What can hang from each mark
j_420: j_71 j_187
j_71: j_597 j_983
j_240: j_870
j_870: j_390 j_454
j_390: j_870
j_597: j_462
j_983: j_71
j_462: j_187 j_597
j_187: j_390 j_420 j_462

Every row comes from one small tree of marks. The marks that hang from a mark follow it in brackets, in the order of their numbers. Every link used is in the known rows. Which tree was each row made from?
Known rows
j_597[j_462[j_187[j_390[j_870[j_454]] j_420[j_71]]]]: -4.31; 3.92; 5.31; 5.32; 5.62; 2.86; 2.20; 3.81; 2.03; -2.40; -2.96; -2.92; 1.82; 3.97; -5.45; -0.20; -3.69; 3.82; 0.14; 2.90
j_187[j_420 j_462]: -3.55; 0.67; 2.48; 2.26; 2.29; 5.34; -1.20; 0.46; 3.81; -2.34; -2.42; -3.71; 0.85; 0.05; -4.14; -1.68; 3.63; 0.99; 3.77; 2.32
j_187[j_390 j_420 j_462]: -4.06; 0.56; 4.03; 3.92; 2.91; 5.86; -2.53; 0.41; 2.65; -2.08; -4.37; -4.25; 1.27; 1.73; -3.88; -0.97; 2.26; 3.12; 4.15; 2.32
j_420[j_71[j_597] j_187[j_390 j_462]]: -4.18; 5.23; 1.78; 4.53; 3.79; 2.23; 1.78; 2.38; 1.17; 0.17; -4.42; -2.71; 0.76; 3.22; -5.25; -0.27; -0.56; 3.94; 2.77; 3.75
j_187[j_390[j_870] j_420]: -3.47; -0.61; 3.73; 3.02; 4.15; 4.82; -0.13; -0.09; 4.52; -1.72; -4.98; -4.53; 0.69; 1.61; -2.93; -2.27; 1.30; 2.73; 2.86; 2.35
j_420[j_71[j_597[j_462] j_983] j_187]: -3.71; 6.83; 0.87; 2.25; 4.69; -2.53; 8.08; 2.12; 6.26; 0.62; -1.53; -2.46; -0.83; 2.27; -7.64; 0.29; -0.68; 2.30; 2.41; 3.14
j_71[j_597[j_462[j_187[j_390[j_870] j_420]]] j_983]: -4.76; 4.42; 2.65; 2.43; 5.71; 0.13; 4.45; 3.57; 5.08; -2.64; -3.64; -0.85; 1.20; 3.26; -5.55; -0.46; -1.38; 5.56; 3.01; 4.92
j_420[j_71[j_983] j_187[j_462]]: -3.27; 6.69; -0.40; 3.28; 2.25; 0.02; 1.99; 3.04; 4.49; 0.44; -1.67; -3.95; -1.73; 1.25; -5.89; -0.09; 1.99; 2.00; 1.84; 2.32
j_462[j_187[j_390 j_420[j_71]] j_597]: -5.13; 1.19; 3.16; 2.31; 4.43; 5.05; 1.98; 1.07; 1.52; -2.48; -2.48; -2.99; 1.41; 4.26; -5.03; 2.14; 0.19; 4.70; 1.10; 3.57
j_420[j_71[j_983] j_187[j_390 j_462]]: -3.82; 6.51; 1.16; 4.96; 2.83; 0.59; 0.47; 2.92; 3.47; 0.75; -3.82; -4.44; -1.20; 2.89; -5.49; 0.56; 0.67; 3.98; 2.15; 2.27
j_983[j_71[j_597[j_462[j_187[j_390 j_420]]]]]: -4.75; 2.24; 4.97; 2.58; 6.99; 2.24; 2.39; 0.96; 3.46; -1.11; -4.00; -1.33; 1.87; 3.41; -5.67; 0.85; -0.84; 3.79; 3.21; 3.91
j_420[j_71 j_187[j_390[j_870] j_462]]: -4.56; 4.69; 3.32; 4.32; 3.07; 2.42; -0.29; 4.50; 1.04; 0.63; -4.86; -4.34; -0.10; 2.48; -4.42; -1.22; -0.08; 3.75; 1.03; 2.97
j_870[j_390]: -1.44; -1.55; -0.01; 1.50; 2.62; 3.26; 1.57; -1.53; 3.91; 2.02; -1.80; -1.76; -0.84; -0.32; -3.35; -2.30; 2.38; -0.04; 2.10; -0.67
j_597[j_462[j_187]]: -4.20; 0.00; 2.03; -0.64; 4.02; 1.47; 1.68; 3.43; 4.48; -0.19; -0.97; -2.20; -0.40; 0.49; -5.58; -0.85; 1.31; 0.66; 1.63; 2.68
j_870[j_454]: -0.97; -0.99; 0.00; 3.64; 3.38; 2.79; 0.54; -2.11; 4.69; 1.23; -1.74; -3.29; -1.88; 0.17; -3.88; -3.96; 2.07; -0.60; 2.93; 1.04
j_983[j_71[j_597]]: -1.83; 0.78; 0.41; 1.22; 5.15; 1.27; 1.38; -3.44; 5.77; 2.02; -2.79; -2.04; -1.41; 0.36; -4.35; -1.40; 2.45; 0.08; 4.38; 2.92
j_462[j_187[j_390[j_870[j_454]] j_420] j_597]: -3.81; -0.68; 3.05; 4.73; 4.56; 4.86; 1.78; 1.50; 0.04; -1.32; -3.47; -1.51; 0.28; 3.71; -3.60; -3.80; 0.53; 5.05; 1.18; 3.58
j_420[j_71[j_983] j_187[j_390 j_462[j_597]]]: -4.90; 5.67; 2.28; 4.46; 2.66; 0.74; 2.09; 2.82; 1.29; 1.71; -3.15; -3.71; -1.69; 3.95; -6.21; 0.69; 1.68; 5.87; 2.42; 3.16
j_597[j_462[j_187[j_390[j_870] j_420[j_71[j_983]]]]]: -5.14; 6.19; 3.94; 2.98; 5.25; 0.50; 2.70; 4.37; 5.25; -2.72; -2.85; -3.34; 0.99; 3.62; -5.98; 2.67; -2.41; 4.86; 0.92; 3.52
j_240[j_870[j_454]]: -1.13; 0.32; 0.64; 3.93; 2.30; 1.94; 4.35; -2.55; 4.57; 2.00; -2.66; -3.49; -2.07; -0.46; -2.78; -4.05; 3.51; -1.82; 2.65; 1.47
j_240[j_870]: -2.42; -0.05; 1.02; 0.88; 2.09; 2.00; 4.08; -1.72; 5.71; 1.44; -2.99; -3.96; -1.52; -1.14; -2.78; -2.13; 4.71; -1.63; 2.91; 2.05
j_187[j_420[j_71[j_983]] j_462[j_597]]: -4.32; 5.04; 2.10; 2.76; 2.30; 2.65; 2.09; 0.15; 3.76; -1.69; -0.79; -3.31; -0.39; 2.20; -6.28; 1.88; 2.74; 3.83; 3.57; 3.42

Write each row's tree
-4.30; 6.06; 3.83; 3.83; 5.64; 0.42; 5.10; -0.48; 6.60; -2.13; -3.10; -3.23; 1.36; 3.74; -6.94; 3.12; -2.25; 4.35; 4.25; 3.34 : j_187[j_390 j_420[j_71[j_597[j_462] j_983]]]
-3.52; 3.77; -0.67; 0.02; 4.63; -1.60; 4.78; 2.46; 6.46; -0.33; -0.72; -0.33; -0.92; 1.27; -6.48; -0.34; 0.59; 2.36; 3.22; 4.30 : j_71[j_597[j_462[j_187]] j_983]
-3.62; 2.13; 2.10; 3.72; 4.13; 2.57; 1.93; 1.15; 3.47; 0.76; -4.12; -5.05; -0.41; 2.78; -4.69; -0.36; 0.08; 2.16; 1.06; 1.52 : j_420[j_71 j_187[j_390]]
-3.57; 6.63; -0.08; 3.52; 5.57; 1.23; 3.50; 1.79; 5.12; -3.43; -3.38; -1.57; 1.22; 3.75; -4.72; 1.69; -2.14; 5.18; 1.93; 4.96 : j_462[j_187[j_390[j_870] j_420[j_71[j_597 j_983]]]]
-4.58; 3.84; 2.16; 2.48; 5.56; 0.73; 4.32; 2.08; 5.46; -2.75; -3.07; -1.15; 1.31; 3.52; -6.04; 0.56; -0.74; 4.95; 3.56; 4.20 : j_71[j_597[j_462[j_187[j_390 j_420]]] j_983]
-4.34; -1.57; 1.34; 0.08; 3.53; 4.93; 2.74; 0.98; 2.51; -2.20; -1.08; -1.80; 0.38; 1.75; -4.53; -1.54; 3.56; 2.57; 1.73; 3.46 : j_462[j_187[j_420] j_597]
-5.26; 1.83; 3.70; 2.25; 4.59; 4.48; 2.02; 2.43; 1.14; -2.39; -3.16; -2.72; 1.26; 3.96; -4.54; 0.96; -0.32; 5.36; 0.54; 4.27 : j_462[j_187[j_390[j_870] j_420[j_71]] j_597]
-3.70; 3.49; 2.71; 2.75; 2.69; 4.94; -0.50; 0.63; 3.78; -2.78; -1.77; -4.33; 1.40; 1.01; -5.02; 1.14; 1.56; 1.12; 2.86; 2.52 : j_187[j_420[j_71] j_462]
-4.92; 2.77; 5.42; 2.49; 7.02; 1.61; 2.50; 2.39; 3.08; -1.05; -4.61; -1.04; 1.68; 3.22; -5.05; -0.25; -1.38; 4.37; 2.56; 4.68 : j_983[j_71[j_597[j_462[j_187[j_390[j_870] j_420]]]]]
-4.28; 4.08; 1.31; -0.11; 5.10; 0.26; 4.46; 2.65; 4.34; -1.02; -0.56; -0.93; 0.97; 1.94; -6.79; 1.81; -1.65; 1.64; 1.82; 4.28 : j_420[j_71[j_597[j_462[j_187]]]]
-3.07; 3.19; 0.69; 0.78; 4.32; -1.65; 4.89; -0.36; 7.64; 0.78; -1.45; -1.72; -1.45; 0.71; -6.50; -0.68; 1.17; 1.66; 4.90; 3.30 : j_71[j_597[j_462] j_983]
-4.51; -1.87; 1.66; 0.76; 3.83; 3.45; 0.30; 1.11; 1.52; 0.68; -2.86; -2.04; -0.90; 2.86; -4.27; -0.94; 2.39; 4.16; 2.03; 3.42 : j_462[j_187[j_390] j_597]
-4.50; 6.81; 4.28; 3.73; 5.75; -0.23; 5.04; 0.89; 6.25; -2.07; -3.75; -3.04; 1.26; 3.57; -6.41; 1.95; -2.78; 4.89; 3.67; 4.10 : j_187[j_390[j_870] j_420[j_71[j_597[j_462] j_983]]]
-4.47; 1.29; 1.60; 0.61; 3.88; 4.64; 3.43; 1.07; 2.60; -2.72; -0.46; -2.32; 0.96; 2.61; -5.30; 1.25; 1.54; 2.68; 0.81; 3.52 : j_462[j_187[j_420[j_71]] j_597]
-2.78; 6.00; -2.17; 1.86; 4.82; 1.33; 4.87; 0.40; 6.55; -3.76; -0.80; -1.18; 0.92; 2.43; -5.54; 1.95; -0.36; 2.51; 2.08; 4.23 : j_462[j_187[j_420[j_71[j_597 j_983]]]]
-4.66; 0.15; 3.26; 0.24; 4.30; 3.31; 2.60; 3.13; 4.56; -2.87; -1.11; -2.53; 1.37; 1.06; -5.52; -0.79; 1.19; 1.22; 1.66; 2.56 : j_597[j_462[j_187[j_420]]]
-5.14; 6.28; 2.83; 4.25; 2.77; 0.10; 2.27; 4.12; 0.98; 1.65; -3.92; -3.44; -1.83; 3.75; -5.67; -0.52; 1.18; 6.44; 1.77; 3.95 : j_420[j_71[j_983] j_187[j_390[j_870] j_462[j_597]]]
-4.07; 3.58; 0.74; 1.47; 5.22; -1.18; 3.29; 2.37; 5.45; -0.07; -2.81; -0.78; -0.57; 2.86; -6.13; 0.45; -0.75; 4.40; 3.63; 4.18 : j_71[j_597[j_462[j_187[j_390]]] j_983]
-4.27; 4.03; 4.01; 6.80; 3.06; 2.45; 1.59; 3.52; -2.26; 2.16; -4.12; -3.03; -1.03; 4.09; -5.04; -3.26; -0.21; 5.38; 1.03; 3.23 : j_420[j_71 j_187[j_390[j_870[j_454]] j_462[j_597]]]
-2.44; 4.26; 0.21; 2.59; 3.65; 1.98; 2.77; -1.60; 7.92; -2.42; -1.29; -4.62; -0.32; 1.28; -5.29; 1.73; 1.34; 1.02; 2.73; 1.79 : j_187[j_420[j_71[j_983]]]
-3.85; 8.48; 0.64; 4.99; 3.77; -0.74; 2.77; 3.54; 2.88; 0.44; -4.64; -2.40; -0.60; 3.27; -5.28; -0.57; -0.95; 5.42; 2.63; 4.55 : j_420[j_71[j_597 j_983] j_187[j_390[j_870] j_462]]
